What can hang from each mark
dutak: vezi
badega: vezi
sezit: pavi
vezi: badega dutak
tofam: pavi
pavi: medu sezit zivela
medu: pavi
zivela: lobapa pavi vezi
lobapa: zivela

Every row comes from one small tree of marks. The marks that hang from a mark follow it in brackets, in alphabetical order. Every link used is in the known rows. Which tree was each row made from?
Known rows
lobapa[zivela]: [  0.5   0.1   5.1  -9.9   7.2  -4.5   7.8   4.8  -7.7  -4.0   0.9  -0.7
 -11.1  -6.2   8.3 -13.4  10.6  -9.7 -14.6 -11.0   3.8  -4.1]
zivela[lobapa pavi vezi[badega dutak]]: [ 16.5 -21.5  20.3 -21.7  19.0  24.2   6.4  -9.4   0.0 -20.9 -19.2  -9.1
   1.5  75.2  -8.6  -3.2   0.1  -9.4  -1.2   0.3 -35.7  13.9]
badega[vezi[dutak]]: [ 17.6 -12.4 -14.1   1.6  -3.3   8.8 -12.0  -3.8  12.2   2.1   7.2  16.4
   3.2  12.9  -7.1  20.7  15.3 -13.3  16.5   1.5  16.1  13.8]
sezit[pavi[zivela[lobapa]]]: [ -1.2 -12.9  19.3 -13.1  19.8  26.2  12.9  -2.9  21.7  -6.5  -6.9   1.8
   1.7  30.5 -25.8  -5.9  13.7  -1.1  -3.3 -16.1   1.6  -4.9]
tofam[pavi]: [-11.6  -6.1  17.4  -7.9  10.2   6.7 -12.6   8.0   2.7  -5.4  -9.0  -1.4
  -2.5   2.9  -4.5   2.7   9.3  -8.1 -17.9 -12.5   7.3 -13.8]
sezit[pavi[medu zivela[lobapa vezi]]]: [-14.0 -17.0  20.1 -30.0  31.4  32.7  36.9  -8.0  18.6  -2.2  -5.4   5.6
   6.7  59.2 -15.7 -12.7  15.3  -4.3 -37.3 -17.0   5.2  -7.3]
lobapa[zivela[pavi vezi]]: [-17.8   1.8  23.1 -32.7  20.2   4.4  20.8  -6.6  -8.6 -10.8 -24.5  -8.3
   1.8  33.3  13.4 -22.2  12.1 -13.1 -26.5 -21.5 -21.4  -4.6]
pavi[medu zivela[lobapa vezi[badega]]]: [  5.9 -27.3  16.7 -14.7  22.4  25.1  32.4   5.3   4.7 -18.4   6.3   0.9
 -10.0  91.0   1.8  -7.6  10.8  -2.4 -35.7  -2.4   7.0   3.9]
vezi[dutak]: [ 19.5  -9.1 -10.2  -4.3  -2.7   6.0  -6.1  -6.5   1.8  -0.7   4.0  10.9
   3.3  -0.5  -5.0  10.6  -3.2  -8.5  -1.7   7.6   3.5   7.7]
dutak[vezi]: [ -4.8 -15.7  -5.7  -2.8   5.4  -0.1  -3.2  -0.3 -10.2  12.7  -9.7  -8.9
  -3.3  13.8  -1.4  -2.8 -11.2  -3.3  34.6  -1.9  -6.9  19.6]
sezit[pavi[medu zivela[vezi]]]: [-14.6  -6.5   4.5 -29.7  18.1  30.4  29.3 -12.9  13.1   0.2  -2.6   9.2
   6.1  43.0  -2.0 -10.2  13.4  -9.6 -42.2 -17.8  22.0   0.3]
zivela[lobapa]: [  0.1 -10.0  16.6  -0.9  13.2   1.9   7.5   5.4   6.5  -3.0  -2.8  -3.4
   0.7  15.1 -15.0  -3.3   1.8   5.4   5.4   1.6 -17.6  -7.6]
sezit[pavi[zivela]]: [ -0.8  -2.0   2.7 -12.7   6.8  24.2   5.2  -8.3  15.5  -4.3  -4.8   6.0
   0.7  15.5 -12.2  -2.5  11.8  -7.1 -11.2 -16.9  19.6   2.4]
zivela[pavi vezi[dutak]]: [  1.9  -6.2   7.6 -27.4   9.0  15.7   5.4 -18.1   1.1  -9.0 -20.6   2.2
  14.9  37.8   0.1   0.5  -1.0 -12.2 -13.2  -2.0 -22.1   7.2]
pavi[medu sezit zivela]: [ -1.1 -11.9   2.3 -20.4   7.7  15.4  30.3  -4.5   8.8  -6.7  33.3  19.7
   5.5  46.5   0.4   2.3  -4.9  -9.5 -50.0   4.3  39.4   0.2]
lobapa[zivela[vezi[dutak]]]: [ 14.9 -12.0   1.8 -25.7   9.9   9.0  10.3  -3.9  -6.8  -5.2  -4.8   9.7
   0.7  13.0   9.4  -5.9  12.2 -26.0 -20.0  -4.9  -4.7   0.7]
zivela[lobapa vezi]: [ -4.6 -14.1  23.0 -12.1  17.8   8.8  17.6   4.0   5.2  -2.1 -12.2  -4.2
   8.1  34.8  -8.2  -8.1   6.5  -1.0   4.6   1.6 -30.1 -10.6]
vezi[badega dutak]: [ 34.3 -13.7 -14.9   1.7  -5.2  13.8 -14.2  -2.6  -5.7 -10.2   7.9   2.5
 -10.1  21.7   1.9   9.0  -3.9 -11.4   1.9   8.7   6.6  21.8]
dutak[vezi[badega]]: [ 11.1 -21.5 -10.6   1.0   3.3   6.3 -10.4   3.4 -17.8   3.2  -6.8 -16.9
 -17.4  36.3   4.2  -5.5 -10.8  -5.2  39.8   0.1  -3.3  34.5]
medu[pavi[sezit zivela[lobapa]]]: [  1.7 -15.5  34.9 -11.5   9.7  12.4  29.1  14.8  14.3 -12.0   0.3  11.7
  16.2  63.0 -21.3   6.1   3.1 -13.1  -2.2   3.4   1.0  -8.0]
sezit[pavi]: [ -4.1   5.2  -0.1 -10.7   6.3  14.1  -2.8  -8.9   7.0   7.4  -8.3  -4.0
   2.8  -9.8 -12.0  -7.2   4.2  -4.5   4.8 -11.8   2.2   3.0]
pavi[sezit zivela[vezi[dutak]]]: [ 21.6 -22.6   5.0 -31.5   3.0  27.6  17.6  -6.2  11.6 -11.6  16.4  24.1
  17.8  56.1  -2.3  11.6  -0.1 -29.2 -25.8  12.7  14.9   3.8]

Write each row's tree
[ 13.6 -24.9  16.3 -28.8  21.6  38.0  15.8 -10.2  22.3  -7.5 -12.8  10.8
  12.7  49.8 -24.3   1.9  15.8 -15.6  -6.9  -8.2  -7.6  -0.6]
sezit[pavi[zivela[lobapa vezi[dutak]]]]
[-13.4 -28.8  35.3 -29.6  30.2  24.2  26.0   8.6  17.5 -14.6  21.5  15.0
   3.5  63.5 -19.0   2.3   6.5 -12.3 -60.6  -7.6  28.4 -21.3]
tofam[pavi[medu sezit zivela[lobapa]]]
[ -0.8 -22.1  25.5 -14.6  19.2  19.3  25.1   5.4  13.5 -13.5  -9.3   5.0
   6.2  59.6  -7.8  -2.5  14.7  -3.0 -10.8  -2.6 -12.7 -11.1]
pavi[zivela[lobapa vezi]]
[  2.4 -24.9  30.3 -27.1  19.2  23.2  32.8   4.7  15.5 -13.0   9.2  10.7
  16.3  72.1 -12.2  -1.8   4.7 -15.0 -16.4   5.8  -6.4 -11.2]
pavi[sezit zivela[lobapa vezi]]
[-25.9   0.8  18.3 -37.7  26.1   4.9  35.1 -11.3 -11.0  -7.3 -12.6  -2.8
  -1.7  40.5  16.8 -26.0   8.4  -7.9 -55.7 -22.7  -5.7  -3.6]
lobapa[zivela[pavi[medu] vezi]]
[-13.9 -18.9  18.4 -27.5  17.9  21.9  18.1   4.8  11.5 -12.2  23.9  18.7
   2.6  48.3  -5.1   5.6   4.8 -18.3 -67.6  -8.7  46.2 -13.4]
tofam[pavi[medu sezit zivela]]
[ 10.4 -21.1  22.0 -19.2  22.9  39.5  14.7   1.2  13.0 -15.3 -13.7  -7.1
  -5.2  72.4 -14.5 -11.7  18.9 -11.2  -1.5 -14.4  -6.9   6.1]
sezit[pavi[zivela[lobapa vezi[badega]]]]
[-26.0   1.2  12.7 -28.8  19.3   9.5  27.3 -16.0  -2.2  -4.6 -13.3  -2.1
   8.9  46.7   8.4 -13.1  -1.7   0.9 -41.1 -11.0  -9.7   0.9]
zivela[pavi[medu] vezi]
[ -6.1 -24.9  25.3 -32.2  25.6  24.7  47.3   0.2  14.4  -9.1  20.8  15.5
  13.6  81.2  -7.9  -4.1   1.7 -11.1 -47.2   5.1   9.1 -10.1]
pavi[medu sezit zivela[lobapa vezi]]
[ 18.5 -19.2  10.6 -21.5   5.1  28.9  16.6   4.5   1.4 -19.7  15.4   5.7
   1.8  78.5   8.5  -1.7   3.1 -23.2 -19.1   6.7  14.4  10.6]
pavi[sezit zivela[vezi[badega]]]
[  1.8  -5.5  18.3 -11.1  -3.1   9.7  21.3  10.3   8.2 -10.4   2.6  17.1
  16.3  48.1  -7.6   8.7   2.0 -18.9  -9.4   2.2  18.6  -0.4]
medu[pavi[sezit zivela]]
[-12.1 -13.9  24.1 -23.1  28.4  18.6  28.2  -7.0  -3.2 -15.5 -11.8 -13.7
  -4.3  84.3   0.6 -17.8  -0.1   3.2 -30.5  -7.6 -23.5   7.8]
zivela[lobapa pavi[medu] vezi[badega]]
[ 14.0 -22.5  13.0 -16.6  14.3  14.7  10.1  -2.3   7.8  -3.8  -7.4   5.8
  11.4  34.0 -12.3   3.8   3.0 -10.1   1.3   9.0 -27.0  -2.7]
zivela[lobapa vezi[dutak]]
[ -8.1 -20.6  31.9 -34.0  17.4  27.1  12.3   9.1  12.1 -16.5   2.0  13.2
  13.0  59.6  -2.0   4.9  13.6 -29.1 -40.7  -7.8  17.7 -18.1]
tofam[pavi[sezit zivela[vezi]]]
[ -1.8  -8.1  25.2 -22.1   2.4  16.1  30.7  10.2   8.0 -10.1  -7.0  15.7
  23.8  68.2  -0.9   3.9   6.7 -26.3 -11.8   2.0   6.3  -4.2]
medu[pavi[sezit zivela[vezi]]]
[ 17.2 -11.2   2.8 -22.1   6.8  21.7  -1.5 -13.7  -7.2 -18.1 -17.3  -5.8
   1.1  59.0   6.4  -0.6  -1.1 -15.1  -7.0  -0.9 -17.6  21.4]
zivela[pavi vezi[badega dutak]]
[-13.9  -0.2  28.2 -46.8  21.0   9.5  28.5  -6.5  -6.8 -10.0  -5.6  -2.0
  11.1  43.9   9.1 -22.8   2.8 -23.2 -31.3 -12.4 -14.6  -3.5]
lobapa[zivela[pavi[sezit] vezi]]
[ 29.1 -27.1   9.1 -10.3  12.2  22.1   3.1   1.7  -0.9 -12.5  -4.6  -2.5
  -2.4  56.8  -6.6   1.6   3.0 -12.9   5.7  10.5 -22.5  11.7]
zivela[lobapa vezi[badega dutak]]
[-17.3 -21.6  25.7 -39.8  23.0  28.1  28.0   4.4  11.1 -12.6  14.3  18.3
  10.4  67.6   2.2   0.3   9.1 -25.7 -70.2  -8.6  34.0 -17.4]
tofam[pavi[medu sezit zivela[vezi]]]
[-19.0   1.5  11.1 -29.1  14.8   8.1  25.8 -15.9   1.9  -4.1  15.3   4.5
  10.2  38.9  -1.5  -8.0 -15.9  -3.3 -44.4  -1.9   9.5   4.8]
zivela[pavi[medu sezit]]
[-22.8   4.1  10.3 -26.7  20.1  -1.0  26.3 -11.5  -8.8  -6.7  -2.8  -1.3
  -9.2  21.2  11.1 -21.6   4.2  -1.2 -52.0 -22.4   6.5  -0.1]
lobapa[zivela[pavi[medu]]]
[-18.7   1.1  15.1 -40.0  21.8   3.6  33.8 -12.2  -6.6  -6.3  16.5   3.7
   0.5  33.0   6.5 -21.1  -5.3 -12.9 -58.9 -13.5  12.3   0.8]
lobapa[zivela[pavi[medu sezit]]]
[ 16.9 -11.5   8.9 -32.0  14.7  17.2   6.6  -9.3 -14.3 -20.8 -16.6  -6.3
  -9.7  54.1  14.2 -13.5   9.4 -24.3 -22.7 -12.3 -14.8  17.5]
lobapa[zivela[pavi vezi[badega dutak]]]
[-23.0  -2.0  22.9 -52.1  26.8   9.9  43.4 -11.5  -7.0  -6.2   5.5   2.8
   8.5  52.4  11.5 -25.4   0.4 -19.7 -61.7 -12.5   0.4  -2.4]
lobapa[zivela[pavi[medu sezit] vezi]]
[ -5.6  -6.2  19.6  -8.6   1.3  11.0  22.7   9.6   5.0 -11.0 -26.2   9.3
  13.6  56.9   4.2   3.0  16.5 -14.7  -7.1  -7.6  -0.4  -4.3]
medu[pavi[zivela[vezi]]]
[ 29.4 -17.2  -2.5 -20.5   7.6  15.6   3.2   1.7 -14.5 -12.9  -2.0   1.1
 -13.4  35.4  15.7  -9.0  11.2 -28.2 -14.4  -3.0  -1.6  14.6]
lobapa[zivela[vezi[badega dutak]]]
[-23.2 -11.9  34.2 -41.7  32.1  16.8  43.2 -12.2   7.1  -5.0   2.9   0.0
  18.9  73.8  -9.3 -14.6  -9.0  -4.4 -40.8   0.0 -20.6  -6.7]
zivela[lobapa pavi[medu sezit] vezi]
[-10.2   2.4  21.1 -34.6  14.8   4.0  18.7  -6.4  -5.2 -10.4   4.1  -0.9
   4.1  24.2   2.1 -17.8  -1.9 -16.7 -27.9 -12.0  -2.6  -0.9]
lobapa[zivela[pavi[sezit]]]
[ 14.9 -26.8  21.2  -9.1  16.5  25.8  17.2  10.2   5.7 -22.7  -6.1  -4.2
  -7.1  83.8  -2.0  -5.0  14.2  -6.0  -6.7  -1.9  -9.3   2.6]
pavi[zivela[lobapa vezi[badega]]]
[-23.1  -1.8  17.5 -40.3  19.6  13.7  35.7 -16.8   0.3  -2.8   5.9   3.6
  18.7  57.9   5.2 -11.5 -11.2 -10.7 -46.5  -1.6  -3.1   1.0]
zivela[pavi[medu sezit] vezi]
